What can hang from each mark
fove: sugu
sugu: fove
kiku: fove
nudu: kiku momuvin sugu
godur: fuso momuvin vonusav
momuvin: godur nudu
purava: momuvin

Each row was made from one small tree. Brackets hold a mark, then the marks that hang from it, in alphabetical order. Every link used is in the known rows. Write each row's tree.
Known rows
{purava {momuvin {godur fuso}}}: [ 1.66  1.03  3.72 -0.06  3.56  1.59  1.22 -2.22  0.07 -3.22  0.46  1.63
 -0.31  2.03  0.66 -1.65 -0.72  6.67  0.42  0.51 -0.71 -1.74  0.98  0.32
  2.15 -0.09 -2.15 -1.06 -2.09  3.10 -0.44 -1.83]
{godur fuso momuvin vonusav}: [ 2.30  2.01  3.19 -2.55  1.98 -1.76  0.21 -3.95 -1.33 -1.75  1.36 -0.02
  0.34  4.46  2.19 -0.85 -1.49  3.67 -3.04 -1.43 -0.75 -2.06  4.08  2.61
  2.46 -1.55  2.34 -1.22  0.21  2.94  0.40 -2.70]
{kiku fove}: [ 2.14 -2.15  4.18  0.62  0.10  0.61  0.22  1.68  0.55 -3.10  1.64  1.13
  0.06  2.43  0.70 -1.77 -0.21  4.58 -5.11 -1.33 -0.13 -1.91  2.58 -3.61
  2.62 -2.43 -0.64 -0.80  2.70  2.49 -0.71 -1.82]
{purava {momuvin godur nudu}}: [-0.87 -0.04  3.75 -0.95  3.08  1.56  0.92  0.34  1.09 -2.75  0.58  1.86
 -0.81  0.56 -0.98 -2.84 -1.05  5.82  0.07  1.44 -1.07 -1.06  1.26 -1.27
  1.09 -0.06 -3.23 -1.51 -2.48  2.58 -1.38 -1.46]
{sugu fove}: [ 1.71 -3.42  4.26  0.10  0.37  1.94 -0.46  1.33  0.59 -3.28  1.14  1.09
  0.02  1.67 -0.35 -2.12  0.13  6.00 -5.66 -0.93  1.05 -1.64  4.90 -3.08
  1.92 -2.40  0.50 -1.22  2.22  2.69 -0.43 -1.56]
{nudu momuvin}: [ 0.44 -1.51  3.00 -0.16 -0.54  3.11 -0.15 -0.14  0.70 -4.36  1.20  0.94
  0.55  1.17 -2.88 -3.02 -0.81  5.08 -5.19 -0.82  0.27 -2.04  2.39 -2.39
  2.38 -0.76 -1.43 -2.50  1.76  1.15 -0.88 -2.04]
{momuvin {godur fuso} nudu}: [ 0.37 -1.28  2.37 -0.98  3.39  0.19  0.65 -1.33  0.71 -2.49  0.71  1.39
 -0.30  0.27 -0.32 -2.16 -1.89  4.70 -1.41  0.81 -1.04 -1.91  1.67 -0.19
  1.95  0.14 -1.35 -1.65 -2.11  2.67 -1.39 -1.76]
{purava {momuvin {nudu kiku}}}: [-0.44 -0.30  3.93 -1.41 -0.05  0.64  0.59  2.70  1.31 -3.00 -0.61  0.73
 -0.41  2.25 -2.06 -1.85 -2.28  5.09 -1.62  1.22 -0.90  0.14  0.52 -4.12
  0.37 -1.39 -2.65 -0.97 -0.47  1.90 -0.01 -1.15]
{godur fuso {momuvin {nudu {sugu fove}}} vonusav}: [ 1.75 -0.99  3.11 -2.71  0.34 -2.72 -0.37  0.50 -1.04 -0.50 -0.23  0.07
  1.31  3.94  1.82  0.00 -3.31  4.11 -2.42 -1.53 -1.35 -0.70  3.04 -0.16
  0.40 -3.32  3.27  0.30 -0.06  3.63  0.75 -2.31]
{purava {momuvin {godur vonusav}}}: [ 0.95  1.01  3.41  0.10  4.11  1.62  1.65 -1.78 -0.07 -2.55  0.91  1.36
 -0.93  1.84  1.38 -2.02 -1.05  6.93  0.17  0.46 -0.30 -2.46  1.95  0.90
  2.18 -0.94 -1.18 -0.94 -1.71  2.13 -1.16 -2.20]
{momuvin {godur fuso vonusav} {nudu kiku sugu}}: [ 1.69 -2.02  1.75  0.40  2.18 -1.24  1.59  1.33 -0.34 -1.44 -1.45  0.64
  0.16  1.66  0.54  0.48 -4.41  5.59  0.58  0.33 -1.60 -1.52 -0.10 -1.76
  0.64 -2.28  0.78  0.50 -1.25  1.75 -0.59 -2.36]
{godur {momuvin {nudu sugu}} vonusav}: [-0.35 -0.18  3.28 -2.45  0.32 -2.15 -0.08  0.35 -0.31 -1.08  1.38  0.48
  0.26  3.02  0.75 -1.44 -2.44  2.96 -2.94 -1.15 -1.59 -0.85  3.70 -0.17
  0.48 -2.23  1.24 -0.25  0.24  2.61 -0.61 -2.37]
{godur {momuvin nudu}}: [-1.25  0.08  4.30 -3.06  0.54 -0.88 -0.72 -0.49  0.63 -2.22  2.02  0.83
 -0.30  2.52 -1.47 -2.74 -0.47  2.40 -4.17 -0.36 -1.36 -0.55  4.65 -1.09
  1.14 -0.69 -1.06 -1.95  0.41  3.03 -0.78 -1.68]
{momuvin godur}: [ 0.48 -1.45  3.63  0.93  3.47  1.90  0.86 -1.78  0.61 -3.38  2.10  1.65
 -1.02  0.53 -0.43 -2.62  0.52  5.64 -2.62  0.04 -0.11 -2.54  3.91 -0.50
  2.67 -0.01 -1.77 -1.64 -0.18  2.33 -1.98 -2.00]
{godur fuso {momuvin {nudu {kiku {fove sugu}}}} vonusav}: [ 3.36  0.34  3.49 -2.05  0.03 -2.75  0.27  2.25 -0.86 -0.20 -0.82 -0.49
  1.28  5.17  2.68  1.05 -3.93  3.57 -2.18 -0.50 -2.46 -0.52  0.50 -2.24
  1.10 -4.63  2.71  0.28  2.08  3.00  0.71 -2.56]
{nudu sugu}: [ 1.18 -2.66  3.72  0.99 -0.19  0.60  0.01  1.20  0.43 -3.58  1.94  1.25
  0.30  1.67 -0.03 -1.99 -0.65  4.59 -4.69 -1.92  0.15 -1.15  2.83 -2.56
  1.28 -1.45 -0.81  0.05  1.58  2.56 -0.72 -1.93]
{kiku {fove sugu}}: [ 3.57 -2.73  4.49  1.35 -0.53  1.24  0.04  3.49  0.50 -2.63  1.76  1.18
  0.70  2.50  2.25 -1.50 -0.76  4.89 -5.50 -1.36 -0.40 -1.50  1.47 -4.65
  2.41 -3.76 -0.16  0.16  4.01  2.87 -0.80 -2.02]
{godur fuso {momuvin {nudu {kiku fove} sugu}} vonusav}: [ 2.81 -0.23  3.16 -1.81 -0.42 -3.71  0.44  2.37 -1.17 -0.59 -1.53 -0.29
  1.19  5.24  1.82  1.45 -4.07  3.49 -1.44 -1.39 -2.61 -0.40  0.67 -2.26
  0.42 -3.87  2.37  0.92  1.14  2.85  1.12 -2.52]

Which tree is each row?
[ 2.08 -0.88  4.09 -1.44 -1.21 -2.84 -0.12  3.23 -0.32 -1.42 -1.04  0.29
  1.20  4.69  0.04  0.85 -2.64  3.07 -1.95 -1.16 -2.91  0.51  1.04 -4.15
  0.07 -2.91  0.19  0.66  1.45  3.51  0.90 -2.00] : {godur fuso {momuvin {nudu {kiku fove} sugu}}}
[ 3.08 -0.46  4.39 -1.70 -0.88 -1.85 -0.34  3.19 -0.14 -1.10 -0.62  0.08
  1.19  4.74  0.73  0.45 -2.43  3.11 -2.81 -0.43 -2.68  0.33  0.81 -4.22
  0.89 -3.59  0.46  0.00  2.38  3.58  0.63 -1.93] : {godur fuso {momuvin {nudu {kiku {fove sugu}}}}}
[ 1.82 -1.93  4.13 -1.67 -1.09 -1.99 -0.64  2.97 -0.34 -1.49 -1.32  0.16
  1.09  4.29 -0.65  0.53 -2.59  3.94 -2.35 -0.95 -2.00  0.76  2.73 -3.91
 -0.40 -2.90  1.03  0.36  1.16  3.73  1.07 -1.81] : {godur fuso {momuvin {nudu kiku {sugu fove}}}}
[ 1.66  0.37  2.75 -2.36  0.00 -3.33  0.32  0.61 -1.02 -0.87 -0.81 -0.19
  0.82  4.52  0.93  0.64 -3.94  3.23 -1.40 -0.91 -2.03 -0.32  1.66 -0.91
  0.18 -2.88  2.21  0.40  0.18  2.74  0.81 -2.46] : {godur fuso {momuvin {nudu kiku sugu}} vonusav}
[ 0.23  0.85  3.63 -3.48  0.72 -1.71 -0.72 -1.78  0.07 -2.05  1.21  0.48
  0.46  3.14 -0.39 -1.78 -1.30  2.35 -3.26 -0.45 -1.68 -0.48  3.30  0.09
  1.30 -0.45 -0.15 -1.70 -0.41  3.54  0.09 -1.82] : {godur fuso {momuvin nudu}}
[ 5.19 -1.84  2.39  2.34  0.93  2.20  1.47  3.06 -0.79 -2.09 -2.16  0.26
  1.42  3.29  0.97  1.12 -3.63  7.34 -0.94 -0.36 -1.65 -2.59 -1.85 -4.11
  2.44 -4.51  1.18 -0.19  2.88  1.25 -0.29 -2.98] : {nudu {kiku {fove sugu}} {momuvin {godur fuso vonusav}}}
[ 1.05  0.89  2.47 -1.06  3.23 -0.09  1.91  0.15  0.01 -1.71 -1.79  0.55
 -0.41  2.38  0.41 -0.46 -3.81  6.55  1.93  1.82 -1.46 -1.40 -0.70 -0.72
  0.97 -1.46 -0.83 -0.62 -2.59  1.96 -0.21 -1.90] : {purava {momuvin {godur fuso vonusav} {nudu kiku}}}
[ 2.65 -4.79  4.29  2.06 -1.57  1.00  0.10  5.02  0.12 -3.11 -0.93  0.62
  0.51  2.95 -1.06  0.14 -1.37  6.39 -4.15 -1.49  0.14 -0.46  3.19 -6.59
  0.30 -3.81  0.47  0.98  3.23  2.43  0.29 -1.68] : {nudu kiku {sugu fove}}
[-0.06 -2.38  2.22  0.12  2.61 -0.33  1.19  0.88  0.29 -1.60  0.95  1.37
 -0.43  0.07  0.71 -1.75 -2.90  5.23 -1.08  0.02 -1.07 -2.14  1.71 -0.62
  0.97 -1.53 -0.03 -0.18 -1.34  1.87 -1.98 -2.33] : {momuvin {godur vonusav} {nudu sugu}}
[ 2.86 -2.54  2.11  1.05  1.71 -1.78  1.62  3.39 -0.44 -1.02 -1.84  0.70
  0.53  2.31  1.65  1.21 -4.62  5.61  0.67 -0.27 -2.13 -1.56 -1.20 -3.38
  0.91 -3.57  1.01  1.11 -0.35  2.00 -0.43 -2.46] : {momuvin {godur fuso vonusav} {nudu {kiku fove} sugu}}
[ 0.63 -2.62  4.27  0.81  1.17  1.47  0.89  4.98  0.67 -2.28 -2.00  1.54
 -0.24  1.64 -1.35 -0.45 -2.24  7.42  0.95  0.89 -1.56  0.06  0.67 -5.24
 -0.62 -2.56 -2.03  0.62 -0.90  2.80 -0.30 -1.48] : {purava {momuvin godur {nudu kiku {sugu fove}}}}
[ 1.20 -3.87  3.60  0.75 -1.89 -0.98  0.29  6.27  0.90 -2.39 -0.74  0.86
  0.49  2.38 -0.95 -0.18 -2.90  4.11 -3.35 -0.74 -1.59  0.02  0.32 -7.01
  0.15 -3.43 -0.96  0.71  2.18  1.95 -0.19 -1.63] : {momuvin {nudu {kiku fove} sugu}}
[-0.41 -1.05  4.37 -1.49 -1.03 -1.55 -0.40  2.81  0.23 -2.11  0.30  0.34
  0.12  3.50 -2.02 -0.93 -1.52  2.80 -2.99 -0.78 -2.19  0.56  3.31 -3.93
 -0.22 -2.03 -1.06 -0.18  1.32  2.69 -0.19 -1.82] : {godur {momuvin {nudu kiku sugu}}}
[ 3.92 -3.73  2.14  2.37  0.50  2.22  1.09  3.01 -1.08 -2.47 -3.08  0.36
  1.28  2.64 -0.91  1.46 -3.78  8.50 -0.44 -1.00 -0.54 -2.08  0.20 -3.98
  0.85 -3.80  1.95  0.20  1.48  1.34  0.23 -2.85] : {nudu kiku {momuvin {godur fuso vonusav}} {sugu fove}}
[ 2.92 -1.88  1.68  1.98  0.84  1.68  1.43  1.13 -1.07 -2.89 -2.09  0.52
  1.03  2.58 -0.98  0.75 -3.90  7.17 -0.16 -0.85 -1.15 -2.17 -0.91 -2.40
  1.33 -2.56  0.43 -0.05  0.75  0.93 -0.27 -2.92] : {nudu kiku {momuvin {godur fuso vonusav}} sugu}
[ 1.28  1.28  2.67 -3.29  1.01 -2.75  0.42 -1.03 -0.77 -1.03 -0.50 -0.61
  0.35  4.44  0.48  0.07 -3.42  3.19 -1.91  0.11 -1.86 -0.93  2.57  0.11
  1.07 -2.26  1.85 -1.05  0.05  2.41  0.61 -2.29] : {godur fuso {momuvin {nudu kiku}} vonusav}
[ 1.54 -0.01  2.54 -0.14  2.31 -0.49  1.83  1.73 -0.20 -1.59 -2.04  0.83
  0.17  2.58  0.86  0.28 -4.30  6.62  2.58  0.81 -1.84 -0.68 -1.70 -1.66
  0.12 -2.15 -0.67  0.80 -2.53  2.28 -0.02 -2.12] : {purava {momuvin {godur fuso vonusav} {nudu kiku sugu}}}
[ 3.42 -1.85  2.89  1.82  0.85  2.38  1.21  2.13 -0.06 -3.49 -2.11  0.68
  0.78  2.71 -1.82  0.26 -2.01  6.90 -1.14 -0.23 -1.53 -2.09 -0.59 -4.57
  2.40 -2.42 -1.18 -1.15  2.04  1.21 -0.30 -2.46] : {nudu {kiku fove} {momuvin {godur fuso}}}
[ 1.00 -1.87  3.01  1.67  1.26  3.72  0.95  0.90  0.59 -4.03 -0.93  0.81
 -0.22  1.39 -3.84 -1.35 -1.15  6.55 -1.93  0.38 -0.78 -2.17  1.62 -3.83
  2.00 -1.11 -2.19 -2.10  1.41  0.70 -1.42 -2.27] : {nudu kiku {momuvin godur}}
[ 2.43 -1.75  1.49  1.32  1.53  1.93  1.09 -0.74 -0.98 -2.88 -0.33  1.12
  1.22  1.45  0.06 -0.76 -3.04  6.68 -0.83 -1.31 -0.71 -2.72  0.06 -0.09
  2.10 -1.65  0.65 -0.53 -0.23  1.62 -0.75 -3.10] : {nudu {momuvin {godur fuso vonusav}} sugu}
[ 1.94 -3.33  3.88  1.45  1.45  0.84  0.91  5.01  1.04 -1.77 -0.40  1.12
 -0.15  1.14 -0.18 -0.55 -2.16  5.50 -1.69  0.96 -1.99 -1.14  0.25 -5.97
  1.15 -3.30 -1.47 -0.05  1.77  2.12 -1.58 -1.84] : {momuvin godur {nudu {kiku {fove sugu}}}}
[ 0.91 -1.72  4.38  1.09  0.95  0.54  1.36  5.40  0.71 -2.20 -1.84  1.55
 -0.23  2.25 -0.55 -0.27 -2.46  6.30  1.35  0.58 -2.36 -0.07 -1.22 -5.52
 -0.05 -2.56 -2.92  0.91 -0.63  2.55 -0.55 -1.71] : {purava {momuvin godur {nudu {kiku fove} sugu}}}
[ 4.70 -2.49  3.15  2.60  0.24  2.94  0.90  3.82 -0.21 -2.85 -1.88  0.56
  1.43  2.85 -0.45  0.62 -2.46  6.92 -1.40 -0.15 -1.68 -1.81 -1.59 -5.68
  2.17 -3.66 -0.59 -0.49  3.24  1.79 -0.49 -2.54] : {nudu {kiku {fove sugu}} {momuvin {godur fuso}}}
[ 2.38 -1.22  3.14 -2.10 -0.18 -2.76  0.00  2.17 -1.08 -0.59 -1.67 -0.30
  1.12  4.79  0.97  1.24 -3.99  4.43 -1.74 -1.09 -1.59 -0.23  2.41 -2.16
 -0.16 -3.95  3.18  0.64  0.85  3.04  1.15 -2.32] : {godur fuso {momuvin {nudu kiku {sugu fove}}} vonusav}
[ 0.75 -2.46  2.44  0.12  2.15 -0.44  0.56  0.42  0.49 -2.20  0.54  1.65
  0.40  0.36  0.05 -1.46 -2.48  4.70 -0.94  0.01 -1.34 -1.29  0.81 -1.20
  0.99 -0.56 -1.19 -0.22 -1.95  3.08 -1.21 -1.88] : {momuvin {godur fuso} {nudu sugu}}
[ 0.82  1.49  2.62 -3.87  1.65 -2.67  0.02 -2.61 -0.72 -1.02  0.86  0.05
  0.40  3.67  1.44 -1.18 -2.77  2.84 -2.71 -0.54 -1.41 -1.33  3.07  1.93
  1.64 -1.37  1.94 -1.35 -0.84  2.92  0.14 -2.34] : {godur fuso {momuvin nudu} vonusav}
[ 3.70 -1.94  2.35  0.64  2.36 -0.81  1.50  3.04 -0.15 -0.71 -1.43  0.36
  0.47  2.14  2.38  0.81 -4.36  5.86 -0.27  0.71 -1.94 -1.87 -1.17 -3.28
  1.56 -4.15  1.24  0.42  0.66  2.08 -0.76 -2.41] : {momuvin {godur fuso vonusav} {nudu {kiku {fove sugu}}}}
[ 0.46 -1.62  4.85 -0.92 -1.41 -1.87 -0.30  4.52  0.29 -1.74 -0.41  0.58
  0.38  4.01 -1.03 -0.15 -1.48  2.95 -2.94 -1.21 -2.68  0.50  2.22 -5.42
 -0.11 -3.03 -0.75  0.39  2.42  2.98  0.04 -1.91] : {godur {momuvin {nudu {kiku fove} sugu}}}
[ 3.79 -2.36  2.87  2.60  0.73  2.90  1.40  4.22 -0.33 -2.24 -1.38  0.48
  0.81  2.54 -0.07  0.35 -2.87  7.32 -1.53 -0.20 -1.33 -2.62 -0.84 -5.02
  2.29 -4.56  0.29 -0.36  3.76  0.75 -1.09 -3.02] : {nudu {kiku {fove sugu}} {momuvin {godur vonusav}}}
[ 0.37 -0.69  3.19  0.30  2.09  0.11  1.78  2.87  0.10 -1.71 -1.46  1.06
 -0.51  1.84 -0.02 -0.38 -3.61  6.66  1.78  0.99 -1.60 -0.81 -0.47 -2.74
 -0.05 -2.24 -1.35  0.49 -1.93  1.84 -0.68 -2.01] : {purava {momuvin {godur vonusav} {nudu kiku sugu}}}
[ 1.58 -4.25  2.86  0.46  1.81  0.11  0.23  2.13  0.22 -1.92 -0.46  1.61
  0.70  0.49  0.12 -0.76 -2.39  5.98 -1.17 -0.30 -0.92 -1.14  1.74 -2.41
  0.47 -1.78  0.10  0.01 -1.16  3.45 -0.71 -1.87] : {momuvin {godur fuso} {nudu {sugu fove}}}
[ 0.55 -0.16  3.64 -2.64 -0.27 -2.23 -0.67 -0.08 -0.11 -1.87  0.84  0.72
  1.13  3.24  0.17 -1.07 -1.83  2.43 -2.78 -1.40 -1.95  0.08  2.77 -0.79
  0.33 -0.92  0.09 -0.23 -0.22  3.87  0.35 -2.00] : {godur fuso {momuvin {nudu sugu}}}
[ 2.40 -0.09  2.12  0.22  4.53  0.33  1.48 -3.70 -0.71 -2.31  1.21  0.88
 -0.38  1.59  2.03 -1.11 -1.75  5.97 -1.32 -0.38 -0.13 -3.45  2.54  2.27
  3.16 -0.80  0.94 -1.12 -1.26  2.11 -1.05 -2.50] : {momuvin {godur fuso vonusav}}
[ 2.30 -2.45  3.54  1.37 -1.82  2.44  0.38  4.10  0.36 -3.86 -1.33  0.42
  0.64  3.09 -2.84 -0.57 -1.67  5.81 -4.07 -0.71 -0.76 -1.41  0.43 -6.55
  1.98 -3.13 -1.09 -1.39  3.88  0.72 -0.15 -2.18] : {nudu {kiku fove} momuvin}
